What can hang from each mark
N: R W Y
F: L N R
L: F N
Z: L
Q: N R Y
Y: Q
R: F N Q
W: J

Each row was made from one small tree. Brackets hold a mark, then the marks that hang from it, in alphabetical order. Every link used is in the known rows. Write each row's tree.
Known rows
{L F}: [  7.2  -4.8 -18.5  30.1 -13.2   1.5 -20.1 -21.7  -8.9  -2.6 -11.5  11.0
  28.1  58.7   9.9  24.6 -21.1  35.7  15.2 -40.6  13.8  27.2  23.2]
{Q N {R {F L}} Y}: [ 29.9   0.3  25.0  -0.9  -5.9  17.1  -3.3 -55.6 -25.5  10.6 -56.0  59.5
 -22.7  22.1 -26.7  38.9  22.7  23.4 -45.6 -16.5  -8.4  -9.0 -43.4]
{Z {L {F N}}}: [ -8.7 -36.3   4.1  11.4 -29.7 -12.9 -22.9 -34.7  10.7 -25.0   1.1  26.5
  47.8  45.4  -2.9  11.2  -8.8  35.7  15.9 -18.6   8.5  14.3   9.3]
{R F {Q {N {W J}} Y}}: [  1.2  25.4  -1.3  -1.0   9.5  11.2  -5.2  -9.9 -25.9  -4.6 -32.2  62.2
  -2.4  -8.7 -23.3  33.2  25.4 -26.9 -28.5 -15.2  50.3  -4.4 -47.3]
{W J}: [ 22.0   8.4 -27.4  30.9  -1.4  34.3  -6.4  11.8  -5.2  -9.0 -43.5  23.3
  25.9  27.9  -0.3  15.0   5.0 -40.9  15.6 -44.9 -12.2  13.5  -1.1]
{F {N {W J} {Y Q}}}: [  1.2 -11.6  -7.5   4.4 -19.5  16.9   8.0  27.3  -2.5 -10.2   0.0  26.3
  21.9 -30.2 -22.1   9.0 -54.1 -17.9 -11.8   4.7 -11.9  -6.7  -3.5]
{F L N}: [ 18.2 -42.2  11.3   5.3 -23.1  14.2 -18.1  -4.7   7.2 -17.3 -28.6  46.2
  31.0  37.2 -21.8   4.5  -9.9  47.1   6.0  -8.6 -28.5   9.3  -1.2]
{Y {Q R}}: [-11.2 -12.7   4.2  17.3   1.2  17.5   4.9   7.6 -18.6   1.5 -16.5  25.7
  36.5  16.2  10.4  16.9 -20.6  -8.7  11.7 -49.6 -12.9  -8.2 -12.9]
{Z {L {F {N W} {R Q}}}}: [-33.9 -29.0   1.6 -12.3 -32.7 -24.4 -13.0 -46.6  17.4 -30.3   9.6  44.2
  55.9   5.3   9.2  29.4   5.7  20.9  -9.5 -15.6  10.3   1.6   0.9]
{L {F N}}: [ 15.2 -20.9  -5.5  13.4 -19.8  -3.5 -12.3 -16.7  -0.8  -7.3   0.5  10.7
  34.6  48.8 -11.7  24.3 -27.4  58.1  19.7 -22.3   1.4  21.9  16.8]
{L {F {N Y} R}}: [ -0.5 -10.0 -10.3   4.0 -20.8   7.3  -7.5 -36.4  10.5  -4.8  -6.2   8.1
  26.5  17.5  -2.2  33.8 -37.6  54.1   5.5 -17.6 -31.0   5.8  29.1]
{F {R {N W}}}: [-24.0  31.2  21.0   4.7  -9.3  -1.8   4.0   5.8  16.5 -21.0 -25.1  24.1
  19.9 -20.8   4.4  28.0  -8.2 -13.0 -20.6 -29.8  -4.1   3.8   7.3]
{R {Q {N {W J}} Y}}: [  5.6  15.4 -12.1  -3.3  -6.4  11.0  -6.7 -14.4 -33.5   5.0 -28.9  52.2
  12.9  -5.0 -14.4  43.7  34.6 -14.1 -38.9  -9.8  35.7   5.5 -36.0]
{L {F {R {Q Y}}} {N W}}: [-14.0  10.1 -12.1 -20.8 -35.6 -29.0  12.1 -48.0   0.2 -14.9   1.9  34.7
  20.3  -0.2  13.4  54.0 -15.8  66.8 -30.9 -25.2   5.2  13.6  13.3]
{R N Q}: [ -6.6  14.8  19.5   8.9   9.6   2.6 -32.4  23.0  -2.4  -3.8 -36.5  25.6
  37.1   8.1   1.3  15.3   2.5 -22.9  21.9 -19.9  25.3  26.9 -28.0]
{R {F N}}: [  2.9   1.0  20.2  16.1   5.6  20.2  -2.7  13.3   2.8 -23.1 -21.4  16.6
  18.6  25.1 -30.5  -3.1  -5.1  17.0  30.7 -26.8  18.0  -2.6  -4.2]
{R Q}: [-12.3   1.3  -9.6  12.8   4.6  21.6 -25.2   1.2 -18.2  -3.3 -29.4  23.3
  45.8  23.8  11.0  17.3  30.7  -7.9  19.9 -34.7  32.5  13.0 -10.8]
{Q N {R F} Y}: [ 24.4  18.4  26.5   1.3   1.3  20.5   7.1 -46.2 -31.1  11.7 -47.9  35.5
 -19.3  14.8 -29.0  41.2  30.8  15.6 -35.9 -22.1  11.1 -10.8 -40.4]
{Z {L N}}: [ -8.9 -14.0  14.1   9.5 -26.7   2.5  -6.9 -22.6   5.5 -31.3 -18.4  22.2
  42.0  34.2   4.3  -3.5  20.3  32.6  15.6 -22.8   3.7  14.3  14.2]
{R F {N W Y} Q}: [-21.6  35.0  25.0   4.3  10.6  -1.1 -30.5  24.5   4.4  -8.4 -28.4  34.3
   3.8 -41.8  -5.6   6.6 -32.1 -55.5 -10.4   5.9  54.7  11.8 -33.0]
{L F {N {R Q} W}}: [  3.0  12.7  -2.1 -16.2 -31.1 -28.7   7.1 -47.0 -10.5  -4.6  15.0  12.9
  21.5  20.6  21.2  30.7  -7.8  61.1 -36.4  -2.2  24.2  20.4  17.1]
{R N}: [  4.9  20.0  24.9  25.9   1.6   5.9 -19.6  26.3   3.8  -9.3 -36.4  10.5
  18.8  21.5  -8.7   6.3 -19.1  -8.8  17.4 -25.7   8.1  26.8  -2.8]
{N Y}: [ -0.1  11.6 -13.2  32.6  -6.0  40.4 -24.0  -4.0 -14.8   4.5 -36.1  -3.9
  10.8  14.8   4.2   3.8 -16.8  -2.4   6.0 -17.0   8.2  10.9  24.0]
{F L {N W Y} R}: [-11.4 -21.9   6.3 -15.9 -37.1  11.9  -3.9 -27.2  21.3 -20.0 -20.6  51.2
  15.8 -31.9  -8.6  21.4 -26.4  29.1 -46.1  11.1 -45.3 -12.7  14.0]
{F L}: [  8.7 -22.6  -6.0  26.0 -14.9  20.9 -28.0 -10.3  -3.1 -10.8 -43.3  46.9
  22.1  48.3   5.2   5.3  -3.1  18.1  -0.8 -31.1 -11.9  15.7   8.7]
{N {R Q} {W J}}: [ -5.2  27.6 -16.9  -4.1  -9.3   6.7   1.9 -13.8 -18.4  -2.6 -13.3  24.1
  19.1 -17.3  20.2  25.0  23.7 -60.1 -52.8 -12.9  31.4  -6.0 -15.7]

Which tree is each row?
[-24.1  34.5  27.4   1.4   6.7 -18.9 -20.9  19.5  -6.0 -12.9 -33.5  46.8
  -8.8 -29.0 -17.3  22.9 -27.0 -43.5 -19.7 -20.8  68.6   3.4 -52.2] : {R F {N W} {Q Y}}
[  3.6  12.7  10.3  12.0  -3.6  17.6  -3.9 -33.2 -22.2   3.0 -53.2  21.0
 -16.6  10.4 -10.5  34.1   0.0 -12.8 -15.7 -51.0  18.7 -16.4 -33.1] : {Q {R F} Y}
[-10.6  25.8 -22.3  13.4 -10.9  19.6   8.3   0.9 -21.2   7.2  -6.6  13.7
  -5.9 -34.0  17.1   8.4 -54.3 -62.1 -57.6  -2.8  -4.5 -21.5   7.7] : {N R {W J} {Y Q}}
[-18.3  -2.1  -7.6 -10.8 -18.4  18.5  22.8   9.4  12.3 -18.3  -3.5  33.3
  25.5 -53.1 -12.4  25.7 -44.9 -16.0 -22.2  -7.9 -45.6 -24.9   4.0] : {F {N {W J} {Y Q}} R}
[-23.8 -28.5   5.7 -33.1 -33.3  -7.4  -3.8 -31.7   8.6 -21.2 -23.4  76.4
  22.6 -28.7 -11.1  42.8   0.1  27.1 -48.7  -8.8 -20.5 -19.2 -23.5] : {F L {N W} {R {Q Y}}}
[ -2.0  12.7  35.8  16.0  -4.8 -13.7 -21.2  21.4  20.1 -25.5 -34.4  59.8
  -5.1  -1.6 -14.2  -2.0 -41.7 -24.7 -19.5 -11.1  24.4  15.8 -20.1] : {R {F L} {N W}}
[ -5.1   3.7  24.0   2.8   5.4   7.3  21.1   2.6 -20.1  -1.8  -1.3  50.0
  20.4  -5.2 -10.0  20.8  -4.1  -3.5 -24.6 -18.6   7.6 -11.5 -27.1] : {Y {Q {N W} {R F}}}
[-22.5  27.2   1.9  -5.0 -10.5  -1.3  -3.3 -21.6 -24.0  -2.0  -1.8  12.0
  21.0 -10.2  20.9  20.5  27.7 -21.9 -52.6  -8.3  53.4  -6.5  -3.6] : {N {R Q} W}
[ -2.1   0.8 -10.2 -10.6 -19.5  -9.5   3.2 -43.0   6.8 -12.4  -8.3  24.9
  40.8  30.9  19.6  41.0  -1.7  77.4  13.7 -34.1 -23.7  21.8  21.4] : {L {F {R Q}} N}
[ -8.1 -34.2  -0.4  12.9 -31.0  -4.9 -28.8 -39.7   9.0 -18.2  -2.2  19.7
  40.0  33.3  -1.4   8.9 -21.8  31.1  11.5  -7.9   3.9  12.9  13.9] : {Z {L {F {N Y}}}}
[-13.3  34.8  -3.1  10.6 -19.9  17.0  -5.2 -26.9 -21.2   6.8 -10.1 -12.8
 -10.5 -21.9  16.1   8.4 -14.2 -20.4 -67.2  10.9  32.5  -9.9  26.0] : {N R W Y}
[ 24.4  36.3  -0.9   5.2 -10.2  28.0   6.8 -29.0 -24.3  11.6 -16.3  15.8
  -7.5 -11.7  -6.2  19.8  17.5 -16.6 -69.0  26.3   1.4   1.2   7.2] : {Q {N R {W J} Y}}
[  3.2  21.5   2.5  -0.1  14.8  16.6  -4.3   1.0 -13.6  -9.9 -22.0  58.8
  22.9  -3.8 -13.1  20.7  40.5 -29.8 -12.4  -7.3  44.4   6.4 -36.3] : {R F {Q {N {W J}}}}
[-16.7   3.5  10.0  -6.8   2.2  14.0 -15.2   7.6  -3.0 -13.7 -11.8  31.3
  22.2 -25.3 -18.1   6.6  -4.1 -13.4   1.1   2.8  47.8  -5.4 -23.7] : {R {F {N W Y}} Q}
[ -9.3  39.3  29.2  20.9   1.7   2.7 -18.5  26.8  10.0 -13.5 -28.1  19.0
 -13.7 -29.4 -15.3  -2.8 -53.8 -40.9 -15.2   1.2  39.7  12.1  -6.7] : {R F {N W Y}}
[-29.8 -31.1  -1.4  -6.9 -28.4 -16.9 -18.2 -55.9   8.5 -22.6  -7.6  41.2
  42.4  20.3   2.4  34.2  -1.5  31.9   1.7 -29.6  -1.8  -4.0  -5.8] : {Z {L {F N {R {Q Y}}}}}
[ -2.0   8.0  12.9  17.2  10.3  18.8  12.3   2.5 -31.5   5.8  -2.9  23.2
  23.7  34.5  -4.3   7.8  -5.7  25.7  -7.8 -20.6  -9.9  -8.6   2.6] : {Y {Q {N R}}}
[ -1.2   9.4  14.5  -6.2 -25.0  12.4   3.3 -14.7  -9.7  -2.9   0.7  -9.1
   4.8 -19.9 -13.5   7.4 -18.2  12.7 -43.1  22.8  13.1 -11.8  14.5] : {F {N R W Y}}
[-22.6  28.6   5.1  -8.1  -1.5   0.3  -2.1   8.1  15.7 -17.0 -31.7  43.2
  32.8 -37.6  11.2  37.8   7.0 -48.4 -17.0 -28.5  -6.5   4.2 -20.5] : {F {R {N {W J}} Q}}
[ 22.1  23.7  -7.1   7.9 -17.7  11.1   9.9 -16.4 -31.8   0.9 -29.1  43.5
 -13.1   1.7 -29.7  41.7  13.7  -2.8 -56.7  -8.4  20.5   3.9 -17.2] : {Q {N {W J}} Y}
[  4.9  37.1 -21.0  11.4 -18.4  24.4  -0.2 -20.0 -15.7   6.6 -20.6   0.3
 -12.5 -28.6  15.7  12.8 -18.9 -58.9 -66.4   6.6   9.1  -9.1  13.7] : {N R {W J} Y}
[-15.9  -6.2  16.5  -5.4 -20.7  -1.0  -8.0 -40.1  -1.3 -22.5 -14.8  19.0
  41.0  27.0  17.0  -0.4  36.6  24.5  -1.3 -13.1   9.0   3.6   3.3] : {Z {L {N {R Q}}}}
[-10.9  24.4   9.8  -1.4   8.2   6.2  -8.1 -14.3 -30.0  -4.1 -25.0  53.5
  -1.4  -3.4 -22.3  30.4  28.2  -2.4 -28.2 -13.5  65.2  -4.8 -39.6] : {R F {Q {N W} Y}}
[ 21.3  38.1  -0.1   0.6 -15.4   8.9  17.3 -36.7 -38.2   8.8 -24.1  28.5
 -25.8   0.9 -21.0  40.0  19.7  -4.1 -81.2  -0.8  16.7 -10.1 -14.6] : {Q {N R {W J}} Y}
[ -6.8 -22.0  13.4   7.5 -10.9  11.0  -9.3  11.4   7.4 -19.7 -14.2  56.3
   4.1  -6.3 -23.5  -8.2 -57.9   8.1 -11.0  -1.4  -0.3 -11.5  -8.2] : {R {F L {N W {Y Q}}}}
[  2.3  12.7  11.8  20.0   3.6  20.2 -11.5 -27.3  -8.7  -7.4 -35.0  22.7
  -3.5  40.8   8.0  -5.2   1.2   1.6 -17.4 -29.6   3.8 -11.4   4.8] : {N {R {F L}}}
[ -4.2   5.5  21.6  10.4  13.7  11.2 -51.2   9.6  11.2  -3.6 -56.7  58.5
   4.9  -4.7  -3.3  -3.0 -37.5 -32.2   9.3  -1.9   8.4  16.4 -36.2] : {R {F L} {N Y} Q}
[ 18.6  34.9  18.3  15.7  10.9  38.8  -3.5 -34.0 -25.5  12.6 -27.1   3.3
 -11.2  21.3 -12.1   4.2  19.6  18.9 -29.4  11.7   5.0  -3.9  10.6] : {Q {N {R F} Y}}
[ 13.2 -12.9   6.4  -4.3 -18.9   9.2 -13.7 -31.9  -5.5  -7.4 -35.5  42.4
  21.2  40.4  13.7   5.2  12.2  48.2 -15.5 -12.0 -23.8  11.9   3.8] : {F {L {N {R Q}}}}
[ -8.7 -28.1   8.1   6.5 -28.7 -14.7 -18.3 -48.4   6.1 -19.5   4.2  16.8
  40.3  44.2   3.3   9.9  -5.7  34.1   1.4 -14.5   5.6   5.4  11.9] : {Z {L {F {N R}}}}
[  8.4  -2.5   6.3   0.7  -3.5  11.7  23.4   3.7 -20.8   3.6  -6.3  51.7
  29.4  -8.1  -4.4  30.4  -1.3 -19.9 -30.5 -18.2 -15.4  -4.9 -27.5] : {Y {Q {N {W J}} R}}
[-37.8  -9.1   6.0  -1.2 -25.4 -30.0 -23.8 -39.1  19.4 -26.4  -2.5  46.3
  46.3   3.1  21.4  30.0  -4.3  -4.1 -14.2 -22.4  16.6  13.0  -2.1] : {Z {L {F {R {N W} Q}}}}
